What can hang from each mark:
Q: D W
X: D E W
G: W
W: E G X
E: G W X

Every row comes from one small tree of marks. The marks that hang from a mark follow it in brackets, in alphabetical order. Every link used is in the known rows. Which tree was each row made from?
Known rows:
W{E}: [-1.565  1.628 -0.028  0.068  0.114 -0.375  1.467 -1.913  0.921 -0.852
  0.300 -0.798  1.280 -0.672  0.093 -0.192  3.517]
Q{D W{E G X}}: [-2.325  3.255 -0.760  0.895 -2.619 -1.302 -1.925 -4.778 -0.601 -1.925
 -1.515 -3.023  1.376 -0.150  0.388 -2.161  8.087]
E{X{D W}}: [-2.830  1.687 -0.948  0.476  0.089  0.361 -3.310 -3.094  1.228 -1.003
  1.660 -1.886 -0.646 -0.932  0.926 -0.237  4.988]
G{W{E{X}}}: [-2.052  0.984 -0.096  1.181  0.052 -1.103 -0.300 -3.289  1.165 -0.442
  0.534 -2.321  3.097  0.987 -1.077 -1.214  2.416]
Q{W{E}}: [-2.032  2.223 -0.026  0.565  0.058 -0.211  0.314 -2.020  0.897 -1.942
  0.756 -1.338  0.848  0.331  0.648 -0.903  5.479]
Q{D W{X{E{G}}}}: [-3.120  1.748 -0.826  0.947 -2.482 -0.474 -2.364 -5.768  0.640 -1.356
 -1.628 -3.941 -0.879 -2.036 -0.251 -1.785  5.429]
G{W{E{X{D}}}}: [-2.103  1.786 -0.565  1.913 -0.228 -0.931 -0.208 -4.860  1.125 -0.870
  1.078 -2.899  2.417 -0.675 -0.458 -1.596  3.546]
Q{D W{G X}}: [-2.538  2.379 -1.250  0.181 -2.527 -0.633 -2.820 -4.555 -0.235 -1.280
 -1.635 -1.691  0.842  0.729  0.314 -2.542  6.688]
E{W{G} X}: [-2.316  1.005 -1.004 -0.051 -3.370 -0.647 -2.711 -1.183  0.488 -0.782
  0.846 -1.593  1.227  1.887  0.330 -1.584  3.102]
Q{W{G X}}: [-2.232  1.963 -0.527  0.304 -1.462 -0.389 -1.947 -3.471 -0.545 -1.960
 -1.476 -1.299  0.326  2.214  0.709 -1.404  5.627]
X{D W}: [-2.540  1.619 -1.078 -0.193  0.193  0.574 -1.263 -2.677  1.361 -1.053
  0.779 -1.127 -1.006 -1.697  1.081 -0.226  6.141]
E{G W}: [-2.380  0.205 -1.413 -0.299 -3.159 -0.288 -0.094 -1.077  1.532 -0.272
  0.421 -1.617  0.814 -0.332 -0.141 -0.804  1.593]
W{X{D E{G}}}: [-2.493  1.448 -0.558  1.241 -1.569 -0.248 -0.300 -5.894  0.287 -1.382
 -1.369 -3.520 -1.490 -3.227  0.219 -0.374  3.754]
G{W{E}}: [-1.757  0.930 -0.250  0.468  0.265 -0.926  1.827 -2.763  1.271 -0.554
 -0.356 -1.669  2.689  0.307 -0.923 -1.200  3.412]
X{D E W}: [-2.798  1.665 -0.315  0.086  0.246  0.557 -1.184 -3.647  1.292 -1.757
  0.391 -2.810 -2.765 -2.948  1.045 -0.223  7.547]
E{G{W} X}: [-2.663 -0.438 -1.221  0.949 -0.999 -0.774 -0.870 -2.505  1.452  0.418
 -0.178 -2.801  3.070  0.665 -1.661 -1.685  0.132]
E{G W{X{D}}}: [-2.407  1.369 -1.572  0.768 -3.915 -0.411 -1.228 -5.087  0.751 -1.095
 -0.112 -2.356 -0.318 -1.234  0.531 -0.491  2.745]
G{W}: [-1.887  0.054 -0.784 -0.161  0.241 -0.229  0.740 -2.566  1.629  0.056
 -0.445 -0.327  2.143  1.212 -0.954 -1.592  1.921]

Write each row's tree:
[-2.654  1.012 -1.160  0.726 -3.345 -0.158 -0.074 -3.577  1.422 -1.303
  0.545 -3.768 -1.554 -3.319  0.522 -1.200  4.192] => X{D E{G W}}
[-2.831  1.132 -0.151 -0.557 -0.560 -0.142 -1.408 -1.226  0.295 -1.631
 -1.261 -3.326 -1.568 -0.980  0.555 -0.670  8.048] => X{E W{G}}
[-2.183  1.255 -0.155  1.235 -0.444 -0.447 -0.359 -7.439  0.730 -1.322
 -1.433 -2.691 -0.687 -1.031 -0.246 -1.235  4.353] => G{W{X{D E}}}
[-2.707  2.551 -1.074  1.313 -2.582 -1.116 -1.239 -5.154  0.364 -1.348
 -1.020 -3.578  1.338 -1.657 -0.206 -1.413  5.585] => Q{D W{E{G} X}}
[-2.748  2.162 -1.309  0.904 -2.050 -0.808 -0.073 -2.660  1.125 -0.901
  0.038 -3.548  1.924 -2.411 -0.235 -2.079  5.656] => Q{D W{E{G}}}
[-1.745  2.144 -0.388  1.631 -0.561 -1.051  0.682 -6.842  0.459 -1.336
 -0.921 -2.360  1.509 -0.651 -0.197 -0.873  4.584] => G{W{E X{D}}}
[-2.798  2.068 -1.142  0.963 -0.923 -0.461  0.183 -2.489  0.943 -1.470
  0.323 -4.298  0.038 -3.724  0.574  0.082  6.844] => X{D W{E{G}}}
[-2.407  2.870 -1.026  0.537 -2.122 -1.001 -0.637 -2.436  0.219 -1.440
 -0.432 -2.790  1.885 -0.869  0.337 -2.860  8.237] => Q{D W{E G}}
[-2.563  1.974 -1.506 -0.207 -2.074 -0.326 -1.708 -2.178  0.561 -0.806
 -0.522 -1.493  1.283 -0.020  0.326 -3.218  6.822] => Q{D W{G}}
[-2.929  1.838 -1.265  0.518 -1.025 -0.171 -3.500 -2.329  0.221 -1.145
  0.647 -2.936 -0.132 -0.663  1.042 -1.027  6.838] => E{X{D W{G}}}
[-2.270  3.148 -0.407  0.840 -1.433 -0.785 -1.856 -5.569  0.429 -1.721
 -0.468 -1.869  0.872 -0.431  0.383 -1.378  6.290] => Q{D W{E X}}
[-2.336  1.199 -0.505  1.192 -1.099 -0.964 -0.210 -1.775  0.732 -0.482
  0.561 -3.269  2.334 -1.179 -0.595 -0.341  1.642] => W{E{G X}}
[-2.126  2.207 -0.274  0.855 -1.684 -0.428 -0.889 -5.657 -0.648 -1.948
 -1.828 -2.862 -1.498 -1.691  0.788 -1.081  6.432] => W{G X{D E}}
[-2.501  2.868 -0.730  2.102 -1.811 -0.703 -0.374 -5.544  0.049 -2.421
 -0.375 -3.858  0.296 -1.885  0.757 -0.670  5.722] => Q{W{E{G} X{D}}}
